What can hang from each mark:
S: F G P
E: G R
R: E W
F: S W
P: S
W: F R

Every row comes from one small tree of marks. The marks that hang from a mark follow it in brackets, in alphabetical order. Every link used is in the known rows. Which tree was each row made from?
(in the rows, 128 means zero)
Known rows:
W(R(E)): [131 113 140 134 181  93  91 109 141  93 143 155 168 147 126 182]
W(F(S) R(E(G))): [161 169 199 170 177 153 152 118 166  54 131 129 110 117 140 175]
S(F(W(R)) G P): [128  96  87  51  73 134 122  81 124 158 115 121 139  71  92 113]
P(S(F)): [ 91 116 105 142  98 133 104 163  81 190 148 130 184 116 129 128]
W(F): [130 116 147 148 162 135 128 112 110 143 174 141 156 160 116 152]
S(F(W) G): [109 120 100  68  88 139 152 110  81 167 127 130 136 126 113  83]
S(F G P): [124 120  70  69  46 117 121 101  76 188 145 130 188  95  95 117]
F(S W(R(E))): [130 126 150 146 172 120 132 167 157  84  93 134 125 131 164 128]
F(W): [107  88 147 131 147 117 121 150 122 144 143 144 130 172 147  94]
S(P): [120  87 119 132 107  93  90 139 117 161 162 147 183 141 126 126]
P(S): [ 91 100 124 180 139 113  93 161 116 174 156 128 169 134 151 131]
R(E(G) W): [124 161 156 135 160  99 110 152 132  73 134 143  80 206 135 148]
E(G R(W)): [122 124 212 156 135 109 104 118 160  85 135 170  44 212 121 112]
S(F(W) P): [113  96 104  79  70 131 117 155  95 174 134 137 160 129 120  88]
W(F R): [140 101 159 145 183 136 112  80 146 118 166 138 142 129 102 183]
S(F(W) G P): [117 113  75  52  53 134 135 115  87 183 124 123 152 101 108  82]
F(W(R)): [118  72 161 127 167 117 108 117 160 120 132 142 117 141 131 125]

Write each row's tree:
[125 106 145 118 187 109 106 126 150  89 122 148 132 156 142 148]  F(W(R(E)))
[ 87 124  80 100  84 154 139 135  88 192 118 105 138  98 135  87]  P(S(F(W) G))
[ 84 110 109 126 105 149 119 179  94 185 127 120 144 122 144  94]  P(S(F(W)))
[140 147 215 156 157 144 125  94 158  76 147 156  29 205 105 134]  E(G R(W(F)))
[121  99 127 143  98 121 130 197 135 151 113 124 136 125 163  72]  F(S(P) W)
[129 121  93 132  71 108 135 142 115 167 125 118 167  95 137  98]  F(S(G P))
[124 115  97 116  78 126 150 157 126 161 104 108 128  99 151  65]  F(S(G P) W)
[152 195  58 113 122 126 144 149 114 118 102  94 105 127 121 152]  R(E W(F(S(G P))))
[149 158 112 136  97 136 136 111 142 125 104 120  68 136 106 116]  E(R(W(F(S(G P)))))
[137 151 165 176 151 139 134 147 142 102 114 142  62 188 124 125]  E(R(W(F(S))))
[142 135  96 105 119 118 132 133 156 106  83 113 131  80 146 117]  F(S(G P) W(R(E)))
[157 151 196 143 192 143 127  78 161  57 157 145 116 137 119 193]  W(F R(E(G)))
[166 162  94 122 133 135 140  94 143 105 114 107 157  67 120 174]  W(F(S(G P)) R(E))
[ 92 130  75 117  77 138 124 122  76 198 140 116 175  88 118 120]  P(S(F G))
[134  99 111 115 100 125 136 123 161 137  94 108 118  68 138  96]  F(S(G P) W(R))
[170 161 175 157 144 148 136 122 172  69 128 123 127  92 134 171]  W(F(S(P)) R(E(G)))
[139 151 121 150 126 149 170 115 109 144 138 110 140 111 130 125]  W(F(S(G)))
[142 202  81 132 156 132 160 144 107 104 104 101  88 154 127 154]  R(E W(F(S(G))))
[138 129 194 143 171 106 108 100 161  65 146 156 130 147 131 172]  W(R(E(G)))
[127 106 137 129 132 131 151 117 156 123  97 114 100  95 143  98]  F(S(G) W(R))
[155 154 148 164 187 139 135 130 144  81 126 130 148 121 134 183]  W(F(S) R(E))
[134 167  98 141 135 141 159 134 113 134 116  97  74 143 116 132]  R(W(F(S(G))))
